Known rows, with every way that one mark hangs from another:
z379[z288]: [ 2.425 -0.680 -0.205  4.154 -0.144  1.683 -2.566  0.711  1.784  0.501
  0.514 -0.657 -0.229 -1.747 -1.126 -2.205 -1.169  0.405 -3.856  1.073
 -2.234 -1.406 -0.486  2.943  3.480  4.026  1.490 -0.871  0.398 -0.764
 -0.016 -0.871  0.358  0.227  1.457]
z221[z288[z379] z436 z544 z782[z876] z862]: [ 5.567  1.873  2.452  1.710 -0.923 -0.509 -0.524 -2.862 -0.181 -6.129
  0.059 -1.756  0.484 -2.145 -1.046 -0.504  1.401  1.057 -4.194  0.397
  0.480  0.491 -1.829  3.269  1.249  5.689  0.092 -3.265  0.707  0.783
 -1.632  2.592 -0.541  0.691  2.550]
z436[z221[z288 z544 z782[z876] z862]]: [ 4.570  1.728  3.211  1.112 -2.086  0.525 -1.182 -1.178 -0.369 -4.262
 -0.142 -5.243  0.636 -3.663 -1.004 -1.541  0.970 -1.088 -3.844  0.915
 -0.766  1.159  0.556  2.550  1.057  4.428  1.184 -0.802 -0.835  0.092
 -1.448  0.333  0.380  0.455  2.570]
z544[z221]: [ 2.828  0.230  2.009  2.271  0.288  2.379 -1.877  0.313  0.539 -0.611
  0.472  0.530  0.664 -4.321 -0.723 -2.592 -0.587 -1.988 -3.115  2.086
 -0.873  0.626 -0.006  3.332  1.737  4.347  2.054 -0.538 -2.204 -1.127
  2.480 -0.213 -0.666  0.401  1.911]
z221[z862]: [ 2.766 -0.809  1.666  1.056 -1.519  1.606 -2.184 -0.231  0.506 -1.561
  0.305 -1.185  0.755 -1.766 -0.119 -2.059  0.969 -1.842 -3.294  1.853
 -0.345 -0.336  0.282  3.976  1.935  4.357 -0.123 -1.214 -0.780 -1.720
  1.520  0.145 -0.828  0.117  1.671]
z862[z221[z288[z379] z436 z544 z782[z876]]]: [ 5.263  2.759  1.973  2.627 -0.461  0.686 -0.669 -2.204 -0.110 -4.887
 -0.124 -3.372  0.394 -4.643 -1.874 -0.828  1.953  1.382 -4.596  0.088
 -1.765  1.227 -4.222  2.013  1.250  3.224  1.913 -2.803  0.233  0.705
 -0.552  1.998  0.148  0.749  1.787]
z544[z221[z288 z436 z782[z876]]]: [ 4.808  1.818  3.102  2.660  0.568  1.664 -0.817 -1.723 -0.069 -5.126
 -0.099 -2.373 -0.343 -4.207 -0.977 -1.723  0.556  0.213 -4.042  1.471
 -0.629  2.471  0.431  3.372  1.007  5.566  1.005 -1.321 -1.630 -0.570
  0.149  1.758  0.079  0.531  2.582]
z436[z221[z288 z782]]: [ 4.099  1.275  2.419  3.960 -1.561  1.397 -0.961 -0.189  0.877 -2.872
 -0.254 -5.130  0.135 -2.940 -3.152 -1.932  2.054  0.271 -3.749  1.497
 -1.726  1.165 -3.197  3.317  1.591  3.976  3.011 -0.552  0.033 -0.169
 -1.694 -1.136  0.167  0.252  2.678]
z221[z288 z436 z782[z876] z862]: [ 4.945  1.059  2.679  1.297 -0.792  0.649 -0.946 -2.411 -0.297 -6.475
 -0.417 -3.840 -0.251 -1.282 -0.519 -1.041  1.801  0.456 -4.289  1.090
  0.138  1.703  1.001  3.907  1.273  5.747 -1.168 -1.951 -0.407 -1.024
 -1.097  2.356 -0.080  0.226  2.573]
z379[z288[z221[z436 z544 z782 z862]]]: [ 3.776 -0.149  0.753  0.786 -1.338  1.049 -1.124 -1.103  0.705 -4.839
 -1.069  1.852  1.667 -1.197  0.754 -1.506 -0.483 -0.259 -4.543 -0.035
  1.477  0.547 -3.840  4.279  2.068  4.277  0.575 -2.713 -1.828  1.568
  1.896  1.700 -0.172  0.634  2.935]
z862[z221[z782]]: [ 3.537  1.043  1.520  1.672 -1.222  2.321 -1.758 -0.338  0.451 -2.931
 -0.306 -3.856  0.264 -3.603 -0.904 -1.493  1.713  0.076 -3.848  1.500
 -2.756  1.382 -2.990  3.199  1.480  2.589  1.771 -1.492 -0.906 -0.726
  0.988  0.386  1.133  0.203  1.378]
z436[z221[z782]]: [ 3.338  1.013  2.473  2.267 -1.627  1.741 -1.406 -0.201  0.969 -1.861
 -0.413 -2.421  0.267 -1.377 -1.343 -1.979  0.360 -0.442 -3.361  1.723
 -1.091  1.159 -0.980  3.075  1.632  2.600  2.406  0.019 -0.712 -0.296
  0.524 -0.957  0.649  0.252  2.385]
z288[z221[z436 z544 z862]]: [ 3.121 -0.213  1.750 -0.848 -1.636  0.925 -0.937 -1.700 -0.027 -3.644
 -1.156  2.972  2.461 -2.929  1.063 -2.017  0.269 -1.754 -3.981 -0.185
  3.135  1.346 -2.523  3.801  1.385  3.610 -0.256 -1.857 -3.300  0.228
  4.987  1.447 -1.512  0.690  2.398]
z379[z288[z221[z436 z544 z782[z876] z862]]]: [ 3.554 -0.056  0.827  0.196 -1.110  1.053 -1.571 -1.473  0.316 -4.264
 -0.810  1.664  1.134 -1.008  1.509 -1.277 -1.745  0.175 -4.683 -0.392
  1.630  0.665 -0.350  3.371  2.259  4.932 -0.267 -2.148 -1.590  1.162
  1.808  1.834  0.657  0.676  2.151]
z436[z221[z288 z544 z782]]: [ 4.495  1.979  2.432  3.072 -1.697  0.816 -0.486 -0.620  0.641 -3.274
 -0.178 -5.111  0.492 -4.049 -2.580 -1.756  1.271  0.297 -3.573  1.112
 -1.048  1.512 -3.393  2.757  1.234  3.439  2.835 -0.864 -0.352  0.816
 -1.076 -0.319 -0.168  0.601  2.970]
z436[z221[z288[z379] z544 z862]]: [ 3.851  1.064  2.165  2.633 -2.230  0.349 -1.269 -0.192  0.522 -1.553
  0.551 -2.360  1.997 -4.787 -3.896 -2.206  2.468 -1.984 -3.534  0.723
 -0.445 -1.271 -5.506  3.547  1.890  3.579  3.284 -1.963 -0.010  0.134
 -0.904 -0.865 -1.535  0.583  2.840]

Rows:
[ 2.815 -0.193 -0.192  2.301 -0.225  1.302 -1.465 -0.783  1.287 -1.372
 -0.629  3.075  1.284 -2.296  0.141 -2.115 -1.963  0.277 -4.394 -0.510
  0.995  0.103 -3.339  3.086  2.869  3.594  1.507 -1.562 -1.572  1.048
  3.348  0.140 -0.537  0.651  2.145] => z379[z288[z221[z436 z544]]]
[ 2.607 -0.536  1.394 -0.102 -1.320  1.589 -1.433 -1.270  0.381 -3.437
 -1.024  3.189  1.967 -1.352  0.516 -2.130  0.616 -1.586 -3.917  0.302
  2.907  0.974 -2.494  4.200  1.757  4.105 -0.337 -1.388 -2.828 -0.658
  4.538  0.583 -1.185  0.406  2.224] => z288[z221[z436 z862]]
[ 3.492  0.415  0.334  1.745 -0.439  1.115 -1.602 -1.663  0.748 -3.255
 -0.777  2.079  0.305 -0.891  1.401 -1.148 -2.588  1.456 -4.694 -0.580
  0.848  0.979 -0.457  2.073  2.494  4.167  0.400 -1.466 -1.108  1.511
  1.571  1.033  1.384  0.771  1.745] => z379[z288[z221[z436 z544 z782[z876]]]]
[ 4.095  1.080  2.943 -0.245 -2.466  0.801 -1.118 -0.398  0.093 -3.593
 -0.701 -2.989  1.527 -2.358 -0.326 -1.704  0.659 -1.960 -3.272  1.507
 -0.116  1.223 -1.864  3.430  0.920  2.732  1.549 -1.010 -2.131  0.174
  0.634  0.540 -0.221  0.334  2.977] => z436[z221[z544 z782 z862]]
[ 3.290 -0.791  0.286  1.907 -1.680  1.544 -1.889 -0.155  0.794 -3.440
 -0.465  0.560  1.357 -2.041  0.407 -1.452 -0.977 -0.007 -4.225  0.115
  0.526 -0.164 -3.299  3.721  2.223  4.855  1.175 -2.333 -0.953  1.449
  0.753  0.633  0.548  0.553  2.045] => z379[z288[z221[z544 z782 z862]]]
[ 4.895  0.644  2.033  2.224 -1.795  0.603 -0.745 -1.043  0.086 -5.407
  0.037 -5.987  0.461 -3.665 -1.283 -1.078  2.370  0.148 -3.752  1.568
 -0.385  1.021 -2.858  3.555  0.855  5.363  0.636 -2.714 -0.138  0.247
 -1.563  1.654 -0.533  0.581  2.775] => z221[z288 z544 z782 z862]
[ 2.944 -0.799  0.383  0.726 -1.008  1.187 -1.654 -0.722  0.877 -2.819
 -0.795  2.849  2.164 -2.278  0.305 -2.145 -0.838 -1.252 -4.295 -0.490
  1.408 -0.205 -3.168  4.011  2.542  3.938  0.477 -2.131 -2.171  0.813
  3.401  1.106 -1.109  0.649  2.609] => z379[z288[z221[z436 z544 z862]]]
[ 3.890  1.603  2.320  1.640 -1.750  0.945 -0.983 -0.643  0.558 -2.386
 -0.464 -3.184  0.623 -2.508 -0.519 -1.716 -0.223 -0.454 -3.224  1.511
 -0.719  1.723 -1.467  2.281  1.275  2.116  2.415 -0.347 -1.130  0.811
  0.751 -0.035  0.231  0.461  2.730] => z436[z221[z544 z782]]
[ 3.396  0.134  1.517  1.431 -1.134  1.757 -0.830 -1.957  0.819 -4.391
 -1.391  1.869  0.823 -0.821  0.321 -1.508 -0.006  1.355 -4.054  0.268
  1.967  2.299 -3.143  3.507  1.426  4.175  0.461 -1.088 -1.661  0.444
  2.903  0.550  0.288  0.572  1.827] => z288[z221[z436 z782]]
[ 4.185  0.409  2.220  1.999 -0.899  0.942 -0.926 -1.080  0.295 -4.585
 -0.269 -2.346  1.024 -3.274 -2.096 -1.972  3.158 -0.959 -3.805  1.088
  0.145  0.585 -2.790  4.875  1.769  4.712 -0.216 -2.106 -1.191 -1.688
  0.746  1.648 -2.180  0.232  3.047] => z221[z288 z436 z862]
[ 3.195 -0.306  0.254  2.786 -0.614  1.972 -1.401 -0.725  1.512 -2.851
 -0.945  1.981  0.564 -0.518 -0.200 -1.672 -0.746  1.523 -4.542  0.094
  0.634  0.826 -3.798  3.883  2.640  4.350  1.280 -1.604 -0.973  0.850
  1.808  0.346  0.673  0.510  2.064] => z379[z288[z221[z436 z782]]]
[ 2.627 -0.933 -0.317  3.800 -0.790  2.328 -2.270  0.102  1.589 -1.751
 -0.299  1.057  0.310 -0.984 -0.284 -1.632 -0.890  1.847 -4.250  0.285
 -0.426 -0.219 -2.888  3.208  2.857  4.890  1.807 -1.344  0.053  0.862
  0.430 -0.930  1.470  0.393  1.361] => z379[z288[z221[z782]]]
[ 3.182  0.312  2.365 -0.159 -1.929  0.799 -1.469 -0.178  0.144 -1.342
 -0.241 -1.776  2.000 -3.479 -0.521 -2.338  0.503 -3.480 -3.236  1.327
  0.070  0.218 -0.929  3.373  1.534  2.061  1.566 -0.453 -2.512 -0.657
  2.173 -0.169 -1.152  0.374  2.705] => z436[z221[z544 z862]]
[ 1.977 -1.706 -0.213  2.315 -1.408  2.154 -2.762  0.574  1.199 -0.759
  0.042  2.348  1.316 -1.511 -0.618 -2.265 -0.503 -0.890 -4.106  0.205
  0.345 -1.391 -2.719  4.050  3.210  4.956  1.315 -1.468 -1.075 -0.246
  1.780 -0.727  0.022  0.289  1.431] => z379[z288[z221[z862]]]
[ 3.178 -0.092  1.419  0.324 -1.445  0.475 -1.047 -1.684  0.443 -2.915
 -0.472  5.158  2.750 -2.464 -0.136 -1.778  0.695 -1.292 -4.016 -0.379
  2.939 -0.291 -5.936  3.621  1.721  3.834  0.947 -2.635 -1.536  1.003
  3.901  0.896 -1.553  0.902  1.825] => z288[z221[z436 z544 z862] z379]
[ 4.846  1.414  1.999  3.833 -0.421  1.049 -0.141 -1.770  0.826 -5.263
 -0.567 -3.922 -0.445 -1.636 -2.106 -1.318  2.469  2.312 -4.058  1.138
 -0.653  2.082 -3.067  3.972  1.418  4.737  0.895 -1.809  0.199 -0.366
 -0.825  1.482 -0.540  0.330  3.033] => z221[z288 z436 z782]
[ 5.303  3.043  2.273  1.381 -0.386  0.967 -0.523 -2.278 -0.450 -5.289
 -0.668 -4.689  0.091 -4.740 -1.054 -1.098  1.872  0.910 -4.679  0.314
 -1.989  2.513 -1.521  2.447  0.949  2.786  0.967 -1.940 -1.082  0.299
  0.365  2.474  0.245  0.648  2.237] => z862[z221[z288 z436 z544 z782[z876]]]
[ 4.013  1.727  1.036  4.159 -0.987  1.288 -1.270 -0.228  0.536 -1.196
  0.824 -3.347  1.213 -6.161 -3.652 -1.741  2.415  0.199 -3.981  0.380
 -2.725 -0.668 -6.968  2.635  1.855  2.709  3.337 -2.849  0.250  0.224
 -0.248 -0.348 -0.752  0.705  1.384] => z862[z221[z288[z379] z544]]
[ 4.900  1.398  1.878  4.983 -0.400  0.508 -0.382 -1.757  1.249 -4.481
 -0.093 -1.680 -0.156 -1.876 -3.351 -1.035  2.608  2.973 -4.027  0.663
 -0.474  0.504 -5.752  3.696  1.759  5.175  1.734 -2.660  1.762  0.316
 -1.852  0.902 -0.571  0.449  2.420] => z221[z288[z379] z436 z782]
[ 4.734  1.545  2.738  2.593 -2.415  0.411 -0.864 -0.430  0.475 -4.132
  0.128 -4.020  1.548 -4.158 -3.299 -1.335  2.249 -0.666 -3.692  1.113
 -0.421 -0.193 -6.119  3.873  1.289  4.168  3.154 -2.348  0.164  0.925
 -1.865 -0.044 -0.751  0.581  3.131] => z436[z221[z288[z379] z544 z782 z862]]
[ 4.196  0.956  2.588  2.750 -2.179  0.822 -1.842 -0.695  0.267 -3.262
  0.560 -3.086  0.628 -2.384 -3.353 -1.493  2.033 -0.014 -3.944  1.155
 -1.295 -0.432 -2.480  3.386  1.833  4.980  1.999 -1.032  1.126 -0.343
 -2.733 -0.549  0.571  0.338  1.867] => z436[z221[z288[z379] z782[z876] z862]]
[ 4.318  1.559  1.158  4.840 -1.265  1.779 -1.273 -0.187  0.846 -3.359
  0.494 -4.452  0.279 -4.433 -4.109 -1.308  3.437  1.451 -4.181  1.075
 -3.422  0.050 -7.544  3.308  1.733  3.623  3.212 -2.694  1.258 -0.206
 -1.663 -0.235  0.503  0.545  1.218] => z862[z221[z288[z379] z782]]
[ 5.683  1.201  2.841  1.168 -1.291  0.066  0.314 -2.010 -0.083 -7.338
 -0.738 -4.366  0.857 -2.683 -1.072 -1.039  2.586 -0.093 -3.866  0.915
  0.806  1.940 -3.263  4.434  0.776  4.717 -0.099 -3.043 -1.499  0.458
 -0.252  3.173 -1.502  0.488  3.892] => z221[z288 z436 z544 z782 z862]
[ 4.122  1.685  1.560  1.058 -1.334  1.623 -1.083 -0.837  0.203 -3.200
 -0.415 -4.238  0.714 -4.058 -0.243 -1.305  1.001 -0.169 -3.784  1.199
 -2.438  1.756 -3.084  2.531  1.048  1.933  1.778 -2.022 -1.236  0.298
  1.356  1.269  0.692  0.500  1.717] => z862[z221[z544 z782]]
[ 4.845  0.837  2.846 -0.922 -1.246  0.189 -0.277 -2.076 -0.030 -6.285
 -1.098 -1.642  1.038 -1.287  1.023 -1.010  0.789 -1.076 -3.584  1.211
  1.369  2.087 -1.278  4.162  0.817  3.607 -0.831 -2.440 -2.388  0.231
  1.918  3.245 -0.903  0.435  3.472] => z221[z436 z544 z782 z862]
[ 2.766 -0.342  0.699  3.648 -1.462  1.798 -1.818 -1.029  1.328 -1.689
  0.139  3.411  0.796 -0.932 -1.236 -1.325  0.156  2.326 -3.877  0.313
  1.026 -0.243 -5.684  2.636  1.973  5.456  2.230 -1.920  1.159  1.095
  0.874 -1.293  0.900  0.705  0.450] => z288[z221[z782] z379]
[ 5.093  0.825  3.605  1.340 -0.557  1.482 -0.309 -0.771 -0.116 -6.842
 -0.436 -2.536  1.208 -4.711 -1.861 -1.973  2.269 -1.282 -3.979  1.772
 -0.057  2.107 -3.171  5.696  0.640  5.816  1.106 -2.533 -2.966 -0.876
  0.382  2.711 -1.500  0.352  4.008] => z544[z221[z288 z436 z782 z862]]
[ 5.773  1.240  2.502  2.143 -1.366 -0.406 -0.022 -2.076  0.380 -6.786
 -0.141 -2.709  1.124 -2.943 -2.068 -0.687  2.872  0.993 -4.074  0.800
  0.470  0.622 -6.559  4.335  1.003  5.191  0.925 -4.123  0.296  0.951
 -1.262  2.499 -1.459  0.771  3.459] => z221[z288[z379] z436 z544 z782 z862]
